Known rows, with every step that occurs
Q/J/V/M/L/W: 0.51  -0.90  -0.97  -2.19  -0.08  3.90  -2.14  -2.06  5.68  2.23  1.09  -1.03  -6.19  -7.48  -0.22  -0.96  -2.08  -0.22  -3.30
M/V/L: 1.30  -0.41  -2.31  0.63  -1.66  2.31  -0.84  -0.53  -0.44  2.83  -0.13  -0.57  -1.51  -1.64  -3.41  4.36  -1.81  -2.15  3.12
L/W: -0.57  1.84  -1.95  -0.21  2.04  1.44  -1.64  -0.30  -2.82  -0.08  1.56  1.99  -2.93  -1.88  -0.68  -1.97  1.25  1.16  -2.08
Q/M/L/V: 4.27  -1.19  0.59  -2.56  0.03  2.37  -1.54  -4.57  2.61  -0.71  0.44  -2.15  2.62  1.37  -4.05  1.99  0.82  -1.16  5.30
V/Q/L/J: -2.65  -3.64  -4.70  -1.64  1.62  -2.39  -2.81  0.33  1.70  -3.70  -3.09  3.11  5.56  -1.27  5.84  -3.21  -1.10  2.08  3.04
V/M/L/J: 0.75  -4.90  -0.80  -0.03  -2.94  4.37  -0.68  0.41  6.87  -0.39  -0.63  -2.13  -0.84  -2.26  3.36  1.54  -4.81  -1.39  3.69
Q/J/V/L/W: 2.50  3.57  -3.59  -2.96  -0.39  -0.04  -2.21  -2.18  -0.49  0.49  1.11  2.39  -5.77  -8.19  -3.17  -1.85  -1.30  1.51  -2.65
W/L/J/V: 1.12  2.01  0.61  -1.00  -2.48  -2.95  3.87  2.40  5.66  -0.25  -1.87  -1.19  0.95  0.26  -0.70  2.00  -3.77  2.02  2.97
V/Q/L/W: -2.56  0.01  -4.99  -2.96  5.52  -0.67  -5.00  -2.06  -3.82  -1.64  -1.41  3.68  1.99  -3.98  3.69  -5.00  2.43  1.95  -2.47
Q/M: 2.25  -1.13  0.99  -1.29  1.59  -0.49  -3.24  -2.18  -1.28  -0.04  0.41  1.09  3.59  3.43  -2.26  0.58  1.69  -1.12  1.81
L/J/V/M: 2.07  -1.10  1.53  0.02  -3.25  2.69  1.83  -0.47  7.65  -1.68  -5.14  -0.23  -0.54  -4.00  0.36  2.03  -5.71  0.05  4.77
W/L: 0.80  1.08  1.26  -0.86  0.71  -2.72  1.15  2.48  0.61  2.45  0.81  -1.19  1.24  2.99  -0.31  1.25  -0.18  0.16  -0.87
J/V/Q/M/L: 1.32  -1.61  -0.70  -3.97  0.53  0.88  -3.46  -7.52  1.65  -2.09  -4.76  -2.13  3.34  -4.47  -2.29  0.80  1.09  0.02  1.60
J/V: 0.78  2.02  1.44  -0.90  -1.50  -0.01  1.98  -2.41  2.53  -0.43  -2.27  -1.37  -0.87  -3.40  -1.96  0.96  -1.70  0.37  0.63
L/V/Q/J: 1.86  -3.17  -1.69  -1.48  0.82  -0.57  -0.61  -0.08  3.21  -3.80  -3.12  1.65  1.23  -2.43  -0.44  -0.64  2.74  1.38  1.59
L/V: 3.17  0.68  1.40  -0.29  -0.50  1.63  2.19  -1.32  2.74  -1.93  -1.92  -0.29  0.21  -0.27  -2.36  1.64  0.12  0.72  3.85
W/L/J/V/M: 2.97  0.19  2.90  -0.91  -2.75  0.01  3.55  1.89  8.60  0.91  -4.31  -1.70  0.50  -1.22  0.04  3.40  -6.41  -0.06  3.84
M/L: -0.73  -1.15  -1.29  -1.20  -1.18  1.38  -0.83  -1.38  1.14  1.13  1.69  -3.04  -1.08  -1.25  0.91  0.18  -0.59  -0.20  -0.30

Rows
1.15  1.60  -4.01  0.74  -0.02  3.91  -2.83  -0.82  -3.48  2.55  1.04  1.59  -4.59  -3.92  -4.17  2.30  -0.25  -0.93  0.91 : M/V/L/W
1.91  -0.23  0.36  -2.85  1.86  -0.57  -3.01  -6.23  -0.03  -3.11  -6.53  0.87  4.67  -3.01  -3.02  0.71  1.50  -0.11  1.88 : J/V/Q/M
3.08  5.77  -2.48  -2.44  -0.84  1.90  -0.87  -4.09  -2.02  -0.16  -1.54  1.14  -4.60  -8.86  -4.13  -0.33  -1.75  1.88  -0.64 : J/V/L/W
0.13  0.52  -0.36  -2.15  0.08  -0.19  0.23  -3.69  1.56  -2.83  -6.14  -0.35  0.88  -6.29  -0.78  0.37  -0.03  1.35  0.33 : J/V/Q
1.00  -1.80  -4.23  1.47  -4.12  2.51  -0.18  1.18  1.88  0.23  -0.60  1.00  -1.19  -1.34  -2.01  4.28  -3.47  -0.87  6.40 : M/V/L/J
0.81  0.38  -2.40  -4.43  2.86  2.28  -5.40  -7.90  -1.19  -1.93  -3.05  0.14  0.59  -6.40  -3.21  -0.93  2.68  0.88  -0.95 : J/V/Q/M/L/W
2.53  3.31  -3.54  -1.19  0.18  1.99  -2.90  -2.21  -4.54  0.27  0.96  2.10  -4.16  -5.92  -1.94  -1.00  -0.57  0.78  -1.37 : V/L/W
2.63  1.49  -2.38  -2.53  -2.96  -1.22  -0.81  -1.76  2.35  0.46  -0.49  0.06  -2.48  -6.18  -2.42  0.23  -2.74  0.39  -0.16 : Q/J/V/L
1.29  -3.01  0.46  -0.80  -0.98  4.36  -0.77  -1.08  3.86  2.05  -0.72  -3.32  -1.02  -2.68  1.90  1.88  -3.14  -2.15  0.34 : V/M/L
2.78  -3.03  -3.18  0.48  -2.39  1.81  -3.56  -1.11  0.47  0.26  -0.47  2.24  2.22  2.15  -4.25  4.26  -1.95  -1.93  8.10 : Q/M/V/L/J
0.57  -2.70  0.20  0.99  1.63  1.15  -2.89  -1.78  -0.33  2.48  0.67  0.58  2.94  5.20  -4.52  3.99  1.66  -3.42  4.01 : Q/M/V
0.88  -4.12  -1.98  -3.48  1.67  0.76  -5.78  -4.98  -1.11  -1.32  -2.26  -0.85  4.64  -1.07  -0.20  -0.12  2.66  -0.63  0.51 : V/Q/M/L
-0.92  1.05  -2.20  -1.93  -1.18  -2.35  1.24  -1.08  5.43  -1.50  -1.07  0.86  2.38  -1.35  2.39  -1.70  -3.80  1.57  4.10 : Q/L/J/V
4.48  -1.81  0.47  -2.17  2.69  1.02  -2.52  -4.70  0.20  -4.40  -5.28  1.54  5.74  0.35  -3.27  1.24  2.94  -0.02  4.59 : L/V/Q/M
2.59  -0.25  -3.44  -0.66  -4.04  0.60  -0.61  0.58  0.70  -2.04  -0.65  1.87  -0.53  -2.88  0.26  0.66  -4.04  1.24  4.36 : V/L/J
2.07  -0.26  -0.43  -1.48  -1.60  2.81  1.59  -2.34  4.12  -0.61  0.25  -3.40  -1.21  -1.17  -2.02  1.88  -0.28  -0.13  3.41 : M/L/V
2.68  -0.93  0.22  -3.07  0.61  -3.55  -1.20  -1.81  3.04  -2.78  -5.71  0.95  6.68  0.72  -1.83  1.62  -0.36  1.41  4.37 : W/L/J/V/Q/M
-3.86  -4.81  -4.88  -0.09  1.11  -0.35  -2.74  0.87  3.05  -1.71  -2.58  2.08  4.79  0.49  3.71  0.53  -0.45  0.10  5.41 : M/V/Q/L/J
1.27  -2.43  -0.33  -2.18  0.59  1.03  -4.29  -3.80  -0.40  0.78  2.00  -2.14  2.62  1.90  -1.33  0.52  1.01  -1.24  0.89 : Q/M/L
0.71  0.45  -0.66  -2.31  -1.58  -2.95  2.37  0.76  4.04  -2.68  -5.74  -0.37  2.95  -2.43  0.16  0.81  -1.94  2.67  2.81 : W/L/J/V/Q
1.82  -1.83  1.98  -0.58  -0.82  1.11  0.15  -0.52  6.78  1.31  -2.42  -0.33  -2.18  -3.80  0.37  0.99  -3.57  -1.64  -0.55 : Q/J/V/M
-1.77  1.79  -3.04  -1.87  4.58  -0.74  -3.51  -0.96  -2.24  1.03  2.72  3.02  -0.49  -1.00  2.26  -3.75  0.77  0.82  -2.24 : Q/L/W
1.52  1.35  0.24  -2.26  -0.40  5.67  -0.66  -4.08  3.90  1.66  -1.56  -2.40  -5.58  -8.12  -0.87  0.43  -3.30  -0.67  -1.65 : J/V/M/L/W
3.49  0.56  1.18  -2.44  1.47  -1.58  2.17  0.47  1.88  -1.39  -5.01  -0.76  3.67  -0.04  -1.37  2.30  1.24  1.61  2.46 : W/L/V/Q
